What can hang from each mark:
U: Q Y
J: K Q V
X: F K Y
Q: J U
D: X
Y: U X
F: V X
K: J X

Every row comes from one small tree of marks. The marks that hang from a mark follow it in brackets, in alphabetical order. Every link used is in the known rows. Which tree was each row made from?
Known rows:
U(Q(J(K V)) Y(X)): [  9.7  -4.6  17.4  -9.3   1.2 -24.5 -16.7 -32.0   3.1  14.8  58.1   7.9
  -5.4  27.4  -6.8   2.9   3.1   0.6  -4.2   1.2  -2.7  -9.7  15.0  55.6
  -5.3   1.3  43.3  42.1  -6.9]
U(Q(J) Y(X(F K))): [  8.1  -4.6  23.1  -4.8 -10.1 -13.8 -10.4 -41.8 -16.0  11.3  45.2  -3.6
   0.8  38.4  18.2   1.7   2.0   2.1 -14.6  -5.2  18.5   0.3  14.0  18.8
 -20.6 -19.1  43.0   7.4  -3.9]
Y(U X): [  7.3   6.8 -19.0   5.8  -3.1   5.2 -10.0  -2.9  -7.9   4.4  18.4   4.8
 -15.5  10.4  21.0  -3.1   7.3 -21.2  11.2   8.4   2.5  -2.8   1.3  31.9
   4.6   0.9  21.4  16.0   3.8]
Y(U(Q) X(F K)): [  6.1   0.6  10.0   7.0   8.1  -4.7  -1.8 -43.2 -12.4  19.8  31.3   8.7
   2.4  18.1  38.6   8.5  13.1 -17.5  -3.8  -3.5  23.3  -2.1  -0.9  27.1
 -14.4 -15.9  32.0  18.7   7.0]
J(K): [ -5.8   3.2  11.0  -6.5  10.3  -8.9   1.1 -10.6   6.1   9.6  12.7   2.5
  12.7  -3.7   0.5   2.6   6.7   2.5  -5.3  -2.5  -3.0   0.2   2.5  15.0
  -2.8   5.0   9.2  21.9  -0.7]
K(J(Q(U) V) X(F Y)): [ -8.3  -6.3  25.8 -14.0  22.8  -4.0 -37.0 -43.9  22.9  21.0  21.6   1.8
  22.5  13.1  -0.8  13.8   5.5  33.6 -18.3   0.4 -52.2 -30.9  15.7  -3.8
 -20.3  -8.0  41.8  22.7  -4.4]
X(F Y): [-15.6  -0.3  18.1   4.0   0.8   0.9  -0.9 -20.6   2.3   5.3  -5.5   3.9
  17.9   3.8  20.5  12.1  -5.0  -0.1 -19.1  -9.6  -1.4  -4.6  -0.2 -19.5
   1.1  -9.5  21.3  -4.1   7.8]
K(J(V) X(F Y(U(Q)))): [ -8.3  -8.5  10.9  -1.7  30.5  -3.4 -21.0 -44.0   6.7  32.1  17.4  12.5
  11.4  23.1   9.6  19.6  -3.1  -0.1 -10.1   4.9 -27.9 -30.9   3.1  17.8
  -4.3 -26.1  30.5  20.1   0.5]
Q(J(V)): [ -3.5  -1.5  13.1  -1.8  -4.8 -10.3 -12.7 -10.8  16.4  11.1  13.0   1.7
  -6.6   9.2 -22.0  -0.4   1.9   1.9   3.3  -1.8 -12.2   2.9  11.5   4.7
   1.3  11.6   8.7  15.4  -4.6]
D(X(F(V) K(J) Y(U))): [-12.0  -4.4  24.4  -6.8  29.1   7.8 -10.5 -59.0   0.8  28.4  31.1   3.5
  17.3  31.2  48.4   8.5  10.1  -9.5 -21.6  -6.6  -0.4  -2.1  -5.7  -1.6
  -4.8 -18.9  38.5  28.2   6.5]
U(Q Y(X(F(V) K))): [  8.7  -6.4  17.4  -5.1  19.3   3.3  -0.8 -63.8 -14.4   5.1  44.5   4.9
  16.3  35.7  43.7  14.0  -0.7  -6.3 -18.8  -6.5  34.1  -0.9  -7.3  14.8
  -5.8 -14.2  33.2  19.9   3.6]
F(V X): [ -0.6   3.9  -6.6  -3.1  13.0  21.4  -0.3 -39.9  17.2  -3.5   4.2   6.4
  14.2  16.0   6.0  -0.6  -0.6 -15.4  -9.1  -1.7  13.2   0.8 -12.5 -16.5
   8.6   9.0  -3.3  28.4  -0.8]
J(K Q(U)): [  4.6   4.3  22.1 -13.4   6.2 -21.9 -16.0 -23.7  22.9   9.9  30.6   3.2
  12.1  -8.1  -6.8   2.6  22.8  20.4  -5.7  -2.5 -19.0 -12.2  15.1  29.4
 -20.7   6.8  21.8  39.3  -6.8]
X(F(V) K Y): [-14.4  -1.2  34.9  -2.8  23.1   8.0   5.6 -56.2   6.3   9.2   8.8   3.0
  38.1  15.8  39.1  23.8   1.5  -1.7 -29.4 -17.2  19.0   7.9 -11.6 -18.1
   1.7  -8.3  20.5  17.8  10.3]
J(K(X)): [ -3.8   3.3   3.3 -15.8  17.5   0.8  -2.8 -10.8   7.3   9.4  12.3   0.2
  19.5  -2.2   0.4  -3.8   2.9   8.1  -4.0   2.4 -15.0  -9.2   0.4   6.0
  -8.5  -1.7  15.8  21.8  -0.2]
F(X): [ -2.2   3.3  -8.5  -0.4  -0.2  12.7  -0.6 -16.8  10.9  -2.5   0.2   2.7
   7.7   8.0  -2.6  -2.7   0.9  -5.8  -5.5  -0.8   1.6   0.4  -4.4 -14.1
   0.1   4.1   1.3  15.0  -1.1]
F(V X(K Y)): [ -6.1   2.5  19.3  -7.3  21.4  18.0   6.6 -55.2  16.5   1.7  11.9   3.9
  38.3  21.8  26.7  18.1   5.4  -4.7 -28.7 -12.4  20.7   9.4 -17.1 -12.6
   5.4  -1.7  12.7  39.8   6.2]
X(F K): [-10.6  -0.3  22.1  -0.4  10.6   1.5   4.7 -30.5  -1.9  10.4   6.9  -2.3
  21.0   5.7  20.8  10.7   6.5   6.4 -13.1 -10.8   9.8   9.6   0.1 -17.9
 -11.0  -5.6  13.8   2.8   5.5]
X(K(J(V)) Y(U(Q))): [  1.7  -8.7  25.5  -1.1  31.8 -18.0  -9.0 -40.2   3.5  31.6  29.5   8.4
  10.8  24.5  10.9  33.0  12.8   4.3 -12.5  -0.4  -8.7  -9.0   0.9  52.1
  -3.0 -21.5  19.5  38.0  -0.1]
Q(J(K(X(F)) V) U(Y)): [-12.5  -1.2  26.4 -22.1   8.0 -14.5 -34.2 -47.9  24.5  16.9  48.3   2.3
  11.3  26.0 -12.4  -0.3   2.8  28.1  -7.5   1.8 -37.4 -19.6  26.9   8.1
 -17.8  -1.3  48.7  46.9 -19.0]
Q(J(K V)): [ -8.5   1.5  24.7  -7.2   5.2 -18.7 -11.5 -22.7  22.5  19.2  25.1   4.2
   5.6   5.5 -21.5   2.6   9.0   4.9  -2.3  -4.7 -15.3   3.0  13.5  20.8
  -2.8  15.4  18.7  36.6  -5.3]
Q(U(Y(X))): [ 12.3  -1.4  -7.3  -9.9 -10.0   0.7 -20.9  -9.3 -10.7 -11.0  36.4  -1.2
 -14.8  24.5  13.6  -4.7  -0.2   9.7   1.6  10.5  -6.1 -12.3  12.8  26.1
  -6.2  -4.7  33.6  18.4 -13.2]

Which tree is each row?
[ -3.7   1.1  20.9 -10.0  12.0 -16.2 -30.0 -50.8  17.1  11.6  61.4   9.2
  16.1  10.6  16.5  14.4  17.2  20.7 -10.3  -1.7 -26.6 -16.5  19.0  34.1
 -12.7  13.7  62.5  53.8  -2.0]
J(K Q(U(Y(X(F)))) V)
[  7.8  -5.7   7.6 -18.1  22.4  -5.0 -35.2 -22.4  21.2  16.1  27.1  -1.8
   4.4   9.9 -20.8   2.6  11.6  32.8   0.8   9.5 -50.6 -26.3  15.3  15.1
 -21.6   0.5  21.2  26.7 -12.2]
K(J(Q(U) V) X)
[ 12.4  -4.7  20.5 -12.4  19.3  -9.1 -30.0 -38.0   8.4  18.5  47.6  -3.9
   4.6  19.2   5.1   9.5  23.7  26.1  -5.5   2.1 -25.3  -5.3  13.6  33.5
 -23.6   8.0  37.5  36.8  -5.5]
Y(X(K(J(Q(U) V))))
[  4.7   0.7  17.1  -4.5  26.4   9.2 -16.4 -57.9  -1.8  20.2  32.5  -6.1
  23.3  25.2  31.7   9.8  14.1   3.3 -19.8  -6.3   3.5   2.3  -0.5   2.9
 -14.1   2.6  30.3  13.5   7.3]
Y(X(F(V) K(J(Q))))
[  6.2  -7.2   9.3 -12.7  13.9 -17.7 -35.1 -21.7  15.2   8.6  42.6  -1.0
  -2.3  22.0 -17.4  16.1  11.3  36.1  -2.4  10.0 -43.1 -19.8  21.2  37.2
  -9.1  -0.6  24.9  31.7 -16.8]
K(J(Q(U(Y)) V))
[ -7.4  -0.6  34.9 -22.7   9.0 -16.0 -26.7 -34.9  30.6  18.0  32.9   4.9
  15.0  13.6 -14.4  -0.2   6.4  23.0 -11.8  -1.0 -35.6 -18.1  17.3  16.9
 -15.7   1.1  42.2  53.3 -12.4]
Q(J(K(X(Y)) V) U)
[  5.9  -0.5  16.1  -7.0  18.1 -10.0 -11.1 -16.2   1.6  16.8  18.6 -11.8
  16.8   9.1  -1.3  13.2  19.1  23.6 -11.6  -2.0 -14.2   2.4   8.3  18.8
 -17.1  -5.5   8.8   6.8  -0.1]
X(K(J(Q)))
[ -9.2   4.3  27.3  -0.4  32.8  -2.0 -16.2 -62.2  13.2  29.5  24.1   1.4
  33.8  25.3  34.0  32.3  19.8   1.9 -24.2  -6.8  -6.6  -3.4   2.6  20.4
  -2.0 -14.0  28.1  31.4   7.9]
X(F(V) K(J(Q)) Y(U))
[  3.6  -5.7  14.8 -15.6  20.3   9.5 -26.6 -65.4 -10.5   8.0  50.6  -6.6
   7.6  53.1  33.4   6.2   3.1  14.0 -18.5   4.2  -0.2  -6.3   7.4  11.0
 -14.1  -9.8  40.5  26.1 -15.0]
Q(U(Y(X(F(V) K(J)))))
[ -9.5   1.5  28.1 -16.2  25.5 -12.2 -25.5 -51.0  34.6  21.2  34.9   9.6
  28.5  -7.1  -1.3   7.7  17.6  26.2  -8.8  -4.1 -39.7 -21.6  13.3   3.8
 -23.3   9.4  41.3  48.2  -1.1]
J(K(X(F)) Q(U) V)
[ -1.5   1.0  15.5  -1.5  18.0  17.5  -0.7 -54.6  -5.3   6.7  22.2   1.1
  19.4  20.1  43.8   5.1   4.1 -11.9 -15.7  -9.7  26.1  11.5  -9.8 -12.7
  -3.9   4.7  26.1  15.0   9.2]
Y(X(F(V) K))
[-12.2  -0.1  13.3  -7.6  21.9  18.1  -5.6 -43.8   8.3   4.6  -0.7   5.2
  31.5  14.1  29.2   7.1 -12.2  -4.7 -20.5  -6.8  -1.0 -13.0 -11.4 -31.5
   3.6 -10.5  21.8   9.1   9.0]
K(X(F(V) Y))
[ -3.5   3.8  12.7 -13.8  29.5 -10.4 -12.3 -21.7  27.1  16.6  27.3   6.6
  29.8 -13.6  -6.9  11.8  14.9  18.6  -3.1  -2.2 -31.8 -12.0   3.6  20.6
  -8.3  13.4  27.0  42.2   7.7]
J(K(X) Q V)
[ -5.1   2.6  20.1  -4.2  21.4 -20.1  -7.6 -23.1  26.8  16.9  26.7   8.8
  24.0 -14.5  -6.4  18.5  19.2  12.2  -5.0  -6.3 -21.1  -2.1   5.8  28.5
  -2.8  18.5  20.0  42.6   8.4]
J(K Q V)
[-13.3  11.7  19.0  -7.4  33.2  -1.2 -14.5 -57.1  26.7  24.0  25.6  12.3
  42.8   4.5  33.2  20.7  15.2  -6.2 -18.2  -6.0 -15.6 -18.0  -1.3  18.6
   0.7  -6.1  40.6  49.1  13.2]
J(K(X(F(V) Y(U))) Q)
[  8.1   0.5  12.6   4.4  22.0   4.0  -1.6 -67.7  -5.4  19.1  36.7  12.4
   7.9  25.9  46.9  11.2  11.3 -26.9  -7.8  -5.0  33.9  -0.8  -9.3  23.3
  -6.3 -10.2  27.0  32.1   7.4]
Y(U(Q) X(F(V) K))
[  5.2  -6.0  19.9  -2.0  20.7 -16.6  -5.5 -29.4  -7.4  26.3  22.1   2.3
   7.8  26.8  16.1  22.9  12.7   1.5 -15.1   1.2   0.9  -9.3   1.8  48.3
  -8.5 -32.5  16.0  20.8  -2.7]
X(K(J) Y(U(Q)))
[-11.5  -9.8  33.7 -11.9  27.4   9.5  -5.2 -56.6  -1.9  22.6  24.3  -1.3
  25.4  28.4  41.6   3.8   0.8   2.5 -31.2 -12.5   2.0   1.2  -9.1 -25.6
 -12.0 -15.2  35.3  12.7   6.5]
D(X(F(V) K(J) Y))
[ -7.2   0.3   3.2  -7.2  22.0  20.2  -5.6 -40.2   8.1   4.8   2.3   3.3
  19.8  11.5  19.0  -2.7  -8.9  -6.6  -8.1  -2.6   1.0  -8.8  -8.4 -33.1
  -0.4  -2.3  10.2   5.0   3.6]
K(X(F(V)))
[ -1.3   2.6   8.8  -6.7  21.9  18.9   5.8 -52.4  15.2   1.9  14.7   2.4
  27.0  20.0  17.2   8.3   8.2  -7.1 -15.8  -8.3  23.2  13.0 -15.6 -13.8
   0.9   5.7   1.2  37.0   1.1]
F(V X(K))
[ -9.3   1.6  18.9  -4.5  21.5 -11.3  -5.6 -43.6   7.5  26.7  20.3  14.5
  25.4   6.7  23.9  14.0   4.4  -7.3 -15.7  -2.5  -8.4 -25.7   0.2  24.4
  -9.4 -25.7  38.2  33.6   5.4]
J(K(X(F Y(U(Q)))))
[ -7.8   3.7  13.5  -1.0  28.9  -3.3 -18.6 -46.9  26.1  27.9  30.5   5.5
  29.4  19.8   7.9  35.6  26.5   9.7 -18.0  -2.3 -25.1  -2.7   4.2  34.5
  -0.4  -2.6  30.2  56.9   5.0]
F(X(K(J(Q V)) Y(U)))
[ -2.2  -5.3  39.2  -2.1  -6.4 -20.5  -6.2 -45.0   1.9  30.9  37.8   8.2
   2.3  21.1  28.9  -1.4  14.1 -10.0 -16.2 -13.3  10.5  -3.5   8.3  10.5
 -22.4 -28.7  47.5  20.5   4.8]
D(X(F K Y(U(Q(J)))))
[  4.2   0.2  27.9 -17.3  26.2   5.3 -20.7 -69.0  26.3  12.1  31.0  -2.0
  33.1  31.2  10.8  17.2  20.4  19.9 -31.9  -6.0  -8.5  -7.8   0.6   7.8
 -16.8  -5.7  23.7  51.0  -8.4]
F(V X(K(J(Q(U))) Y))
[  4.7  -3.2  11.9  -9.0   5.9 -18.3 -24.5 -20.2  21.2  -0.7  41.0   5.9
   2.3   6.6  -7.8  18.8  13.2  28.5   0.0   3.9 -29.4 -14.1  17.7  32.3
  -4.2   5.7  26.1  37.7  -8.0]
J(Q(U(Y)) V)
[ 11.0  -2.0   7.8 -14.5  -1.4  -2.5 -14.7 -22.3 -12.4  -6.0  46.2  -5.9
  -0.9  28.2  24.4   3.2   8.7  17.7  -5.7   3.9   3.3  -0.6   9.3  29.4
 -14.9  -8.6  37.9  26.6 -11.0]
Q(U(Y(X(K))))
[ -2.4   3.2  29.6 -24.5  -2.4 -14.3 -24.1 -25.3  19.2  11.7  24.9  -1.3
  12.5  15.6 -10.2 -10.5   5.6  20.2 -14.7  -0.7 -27.0 -18.7  18.3  13.9
 -21.9 -10.2  38.1  37.4 -14.7]
Q(J(K(X(Y))) U)
[  6.3  -0.7  10.4 -12.5 -22.1 -16.0 -24.7 -10.3   6.2  -3.2  30.8  -5.5
 -17.3  29.1 -18.3  -7.6   2.2  18.3   0.3   6.7 -14.0  -8.3  25.8  18.9
 -10.8  -8.0  19.5  16.0 -23.4]
Q(J U(Y))
